Each row comes from the steps of one path. Every step used is in the known rows, and no mark comes twice. Write the path behind each row, first mark first.
In the rows, zero is written as 128.
Known rows:
l, f, y, g: [138 123 167 112 143 103 175 128 168 158 173 114  86  99 103 107  97 123
 108 132  91 135 128 131 121 115 141]
e, j: [152  94 124 133 137 147 133 125 128 110 113  90 126 149 126 101 108  68
 119 146  98 129 146 103 134 119 139]
g, l, f, y: [134 125 171 108 108  58 166 122 154 131 132  71  89 111 131 122  96 113
 112 128 121 124 130 114 140 126 147]
d, g, y, f, l: [126 134 157 136 113  93  96 108 114 168 126 123 183 123 115  98 104  69
 106 120  92 166 155 100 134 135 142]
j, f, l, g, y: [136  99 161 146  88  83  82 101 136 146 133 139 153 117 137 112 112  97
 121 133  52 151 123 110 148 125 145]
j, b, d: [113 157 128 131 158 147 139 113 173 107 121 117 103 146 147 140 119 102
 141 138 125  92 132  92 130 155  96]
j, b, d, g: [104 167 130 132 152 151 171 101 140 115 125  95 152 149 128 124 117  92
 134 125 121 115 158  80 113 158  80]
d, g, y: [137 121 117 143 141 145 134 108 140 120 118 179 167 115 122 100  97  75
 101 140 100 160 158  98 113 124 124]
l, f: [145 115 185 122 146 118 138 134 152 124  91 146  98 126 139 108 107 126
 107 139  94 121 132 110 134 120 140]
g, l: [139 117 132 105 112  93 129 115 149 126  93 130 105 126 150 136 106  81
 116 137 104 117 137 111 143 133 135]
d, b, j: [177 125 129 132 143 133  96 161 115 126  75 124  97 128 121  93 132  58
 130 168  21 101 141  95 132 145  98]
g, y: [145 110 115 141 147 140 101 119 169 115 116 200 118 115 142 117  95  83
 107 151 101 138 134 109 134 118 138]
f, y: [139 114  97 134 149 135 139 126 157 115 151  71  98 120 132 117  98  73
 119 142  82 123 144 103 122 120 146]
g, y, f, l: [133 127 156 137 118  89  63 119 147 162 122 147 133 123 135 116 105  78
 112 129  94 146 128 110 154 131 154]
b, d, g, l, f, y: [ 95 171 174 117 113  68 216 121 131 134 129  52 129 117 111 132 104 109
 118 118 142 163 155 109 119 165 139]
e, j, f, y, g: [141  96 170 113 152 139 176 115 131 157 205  30 117 123  89 101 122  90
 123 143 120 152 134 125 132 113 152]
l, f, y: [140 119 160 128 149 109 158 134 153 122 142  77  89 117 130 106  96 116
 111 139  97 127 136 110 127 116 151]
j, f, l: [131 108 166 119 118 108 100 111 126 143 110 110 120 137 142 124 128  88
 125 139  96 128 133 107 156 134 153]
f, y, g: [139 119 101 118 146 126 159 122 168 149 182 105  95 103 108 116  98  79
 113 138  78 129 138 125 120 120 138]
l, g, y: [151 105 117 150 118 117 103 115 163 119 127 168 142 108 138 108  92  94
 112 140  37 143 131 108 125 114 133]
j, e: [129 102 126 128 150 142 110 131 158 124 125 137 115 130 140 115  79  89
 110 149 102 195 139 107 131 125 135]
e, j, f, l: [134  91 168 127 106 113 112 112 104 135 118  64 137 155 123 107 129  72
 129 135 115 141 134 105 160 129 151]
b, d: [113 154 120 136 156 148 139 136 160 115  96 140  97 137 144 148 118  91
 124 139 102 135 139 110 131 157 142]
d, b: [157 122 123 117 151 139  75 150 112 119 110 140 104 127 124  92 114  67
 121 155  75  78 136 101 128 147 126]
j, b: [144 117 126 120 150 143 123 103 165 109 128 115 112 142 148 113 106  96
 130 141 102  76 133  88 133 121  91]

Which path is each row?
[133 126 111  95 107  77 169 110 166 157 172  98  94 101 111 135  96  76
 112 128 104 129 130 128 133 129 135] -> f, y, g, l
[145 124 179 131 166 133  90 128 159 158 132 143 130 118 139 114 106 100
 110 142 102 143 131 114 142 121 154] -> g, y, f
[151 102 129 127 138 147 135 103 139 103 136  68 129 161 128  95 105  79
 134 140 118  85 137  85 133 116  92] -> e, j, b
[135 108 101 140  73  81  97 112 133 132 109 107 138 129 137 110 102  73
 121 124   4 120 139 104 136 130 132] -> f, l, g
[105 164 117 152 147 149 148 117 148 115 110 182 156 121 123 127 107  80
 112 136 122 176 157 103 114 157 130] -> b, d, g, y
[151 122 183 101 119  76 197 117 158 184 154  55  90 103 111 140 137  95
 129 145  78 165 130 127 145 128 119] -> b, j, f, y, g, l
[131 123 161 119 121  92  81 124 130 165 113  81 123 137 138 117 113  77
 118 125  73 123 137 108 152 138 154] -> y, f, l
[104 156 140 117 103 107 193  90 118 116 123  44 168 161 110 123 115  76
 138 116 164 121 156  85 126 161  79] -> e, j, b, d, g, l
[149 118 178 142 141 110  93 121 152 158 142 112 152 113 135 104  97 110
 111 130  37 147 132 114 133 118 151] -> l, g, y, f
[137 106  96 155  71  75  76 107 151 129 120 168 147 115 134 111  91  74
 115 127  27 140 128 106 138 129 133] -> f, l, g, y
[149 112 172 134 110 101 119 124 128 151  76  96 108 138 141 124 145  81
 133 150  45 155 137 101 158 132 122] -> b, j, f, l
[162 116 133 135 145 132  85 164 120 132  99 124 107 129 117  91 105  68
 124 173  47 182 138  97 128 150  96] -> d, b, j, e
[111 149 130 140 142 156 182 102 117 106 133  47 170 164 107 106 116  75
 138 127 137 124 163  78 116 152  82] -> e, j, b, d, g
[136 127 200  84 105  60 165 119 162 168 115 175  94 107 121 127 103 132
 103 126 116 129 123 137 143 128 131] -> y, g, l, f
[136 100 181  94 114  88 186 104 131 168 194  25 118 121  92 119 119  86
 123 132 144 146 129 129 145 123 150] -> e, j, f, y, g, l
[135 101 169 129  92  86 103 109 120 148 122  78 141 130 138 113 124  96
 127 128  30 131 131 107 146 128 145] -> j, f, l, g
[109 150 126 154 137 153 164  93 134 102 143 112 182 151 106 105 107  77
 131 131 162 142 155  82 117 150  83] -> e, j, b, d, g, y
[ 98 175 204 108 113  76 198  99 140 131 104  97 141 139 125 131 113 133
 130 115 163 116 145  92 127 163  81] -> j, b, d, g, l, f
[130 119 179  87 127  84 174 106 155 178 185  69 100 102 115 137 121 103
 121 135 128 139 128 131 143 126 148] -> j, f, y, g, l
[107 178 186 139 171 142 140 104 149 151 151 102 171 136 122 118 111 111
 128 124 148 139 148  88 120 156  97] -> j, b, d, g, y, f
